Every row comes from one small tree of marks. The marks that hang from a mark follow it in brackets, in the order of their numbers. Every link used is in the known rows. Which tree was each row made from?
In the rows, 128 means zero.
Known rows:
j_340{j_148 j_192}: [127 127 182 134 160  99 136 155 127 136 143 194  73 132 168 108 138 182
 123 102  62]
j_82{j_314}: [157 142 151 113 120 159 153 134 136 119 147 168  87 130 127 106 106 155
 129 151  89]
j_314{j_548{j_340}}: [134  75 126 132 120 131  77 120 173 173 134 154  46 130 157  97 111 180
 148 129 135]
j_148{j_340{j_192 j_314 j_548{j_82}}}: [134 107 125 110 129 170 124 114 180 114 128 154  71 127 187 130 106 148
  98 121 139]
j_148{j_340 j_548}: [150 162 143  97 130 150 106 118 132 134 156 177  34 112 120 121 104 177
 120  94  99]
j_148{j_340}: [155 124 146  99 138 151 134 116 158 139 163 179  55 120 129 109 102 157
 111 110 109]
j_548{j_82 j_148 j_340{j_192}}: [108  87 165 129 105 132 106 197 155 141 147 183  65  92 167 115 139 168
 153 133 145]
j_192{j_548{j_340{j_148 j_314}}}: [ 87 103  87  99 151 153 101 153 161 147 127 165  57 141 172 166  89 170
 139  93  99]
j_340{j_148 j_314 j_548}: [115 131 121 112 173 145 141 117 157 158 125 179  60 171 188 144 109 161
 120  99  76]
j_82{j_314{j_548{j_340{j_148 j_192}}}}: [142  67 147 134 139 120 123 126 153 140 141 161  65 130 176  79 139 197
 145 124 119]
j_548{j_82 j_314 j_340{j_148 j_192}}: [100 100 161 106 122 108  94 199 163 149 137 145 100 112 182 160 121 159
 178 112 164]
j_548{j_148{j_340{j_192}} j_314}: [139 118 173 101 132 158 120 156 159 149 134 189  71 121 157 112 136 155
 147 118 116]
j_192{j_548{j_148}}: [117 112 131  99 130 150 117 169 136 128 130 197  60 109 132 119 133 155
 134 107  44]
j_192{j_548}: [129 119 120 107 129 143 107 149 140 114 132 169  78 113 130 132 108 149
 120 109  53]
j_148{j_340 j_548{j_82}}: [135 155 143  79 108 143 103 138 142 114 157 153  47  84 120 138 105 167
 136 100 135]
j_82{j_314{j_548}}: [160 112 138 116 117 149 132 108 154 126 127 152  67 130 137  78 122 171
 145 153  99]
j_148{j_340{j_192} j_548{j_82{j_314}}}: [157 148 157  94 100 155 130 136 129  74 152 149  72  80 126 111 119 173
 123 124 132]
j_314{j_548{j_82 j_148}}: [116  98 149  97 105 127 109 158 167 143 122 164  45 101 149  93 149 164
 175 135 122]
j_340{j_192 j_314 j_548{j_148}}: [119 120 146 147 147 168 125 136 149 150 105 201  54 156 198 109 139 166
 113 130  71]
j_548{j_82 j_340{j_192}}: [121  94 158 136 103 124  95 177 157 129 146 153  84  97 162 126 114 166
 134 134 156]
j_548{j_82}: [124 134 153 105 108 126 121 162 149 122 143 156  83 101 137 131 107 150
 143 135 120]
j_148{j_340{j_314}}: [136 141 122  99 138 174 134 107 171 143 137 170  49 145 149 131  84 163
 115 128 126]
j_314{j_548{j_82 j_340}}: [120  73 124 113  99 126  81 143 185 149 135 130  58 104 156 115 112 169
 164 136 172]

Write each row's tree:
[ 98 111 140  81 126 108  97 196 147  96 117 142 118  94 162 164 134 141
 164  94  93]
j_340{j_148 j_192{j_548{j_82 j_314}}}
[129 102 124  72 106 148  91 163 170  85 124 131 106  78 143 153 113 130
 139 108 129]
j_148{j_340{j_192{j_548{j_82 j_314}}}}
[117 105 138 114 105 125  99 179 141  77 123 155  99  81 146 131 126 148
 123 120  82]
j_340{j_192{j_548{j_82}}}
[108  89 162 123 130  99 111 183 150 135 157 166  79 105 175 133 124 175
 144 106 141]
j_548{j_82 j_340{j_148 j_192}}
[116 108 153 120  93 131  78 189 169 141 127 131 108 103 168 153 107 147
 168 143 178]
j_548{j_82 j_314 j_340{j_192}}
[100 109 142  87  99 142  91 212 149 105 103 156 103  83 153 149 145 137
 171 125  97]
j_340{j_192{j_548{j_82 j_148 j_314}}}
[119 166 138 103 107 157  96 135 147 100 121 150  46 103 158 144 104 179
 126 122 145]
j_148{j_340{j_192 j_314} j_548{j_82}}
[130 125 131  92 112 147 102 155 169 142 124 134 105 122 161 163 108 120
 155 123 132]
j_340{j_548{j_82 j_314}}
[ 92  88 105  68  94 159  76 210 174 138 125 147  86  91 143 171 115 130
 190 118 146]
j_192{j_548{j_82 j_148 j_314 j_340}}
[152 116 131  99 113 161 151 136 151 104 149 146 100 114 141 123 112 133
 124 139 113]
j_340{j_548{j_82{j_314}}}
[ 97 148 132 136  92 148  67 169 145 126 112 140  53 110 175 158 101 186
 147 138 159]
j_148{j_548{j_82 j_340{j_192 j_314}}}
[108  65 134 106 102 133  90 163 181 165 133 159  41  99 159 103 136 173
 181 133 161]
j_314{j_548{j_82 j_148 j_340}}
[139 102 169 144 143 141 124 146 134 147 133 212  63 133 175  89 155 159
 109 112  54]
j_340{j_192 j_548{j_148}}
[103 168 174  97 118 102  90 190 121 120 121 147  86 106 163 164 135 170
 180  96 112]
j_340{j_148{j_548{j_82 j_314}} j_192}
[137  96 112  45 109 182 155 157 161  77 159 166  76  71 110 117 122 139
 140 114 110]
j_192{j_548{j_82{j_314} j_148{j_340}}}
[138 175 142  91  90 151 126 160 120  95 143 143  78  93 114 132 110 164
 154 138 115]
j_148{j_548{j_82{j_314}}}
[131 115 151 117 113 135  95 160 160 125 113 139 114 118 178 146 127 130
 142 128 125]
j_340{j_192 j_548{j_82 j_314}}
[130 129 136 154 143 159 114 118 153 138 105 175  71 163 195 123 114 160
  97 134  81]
j_340{j_192 j_314 j_548}
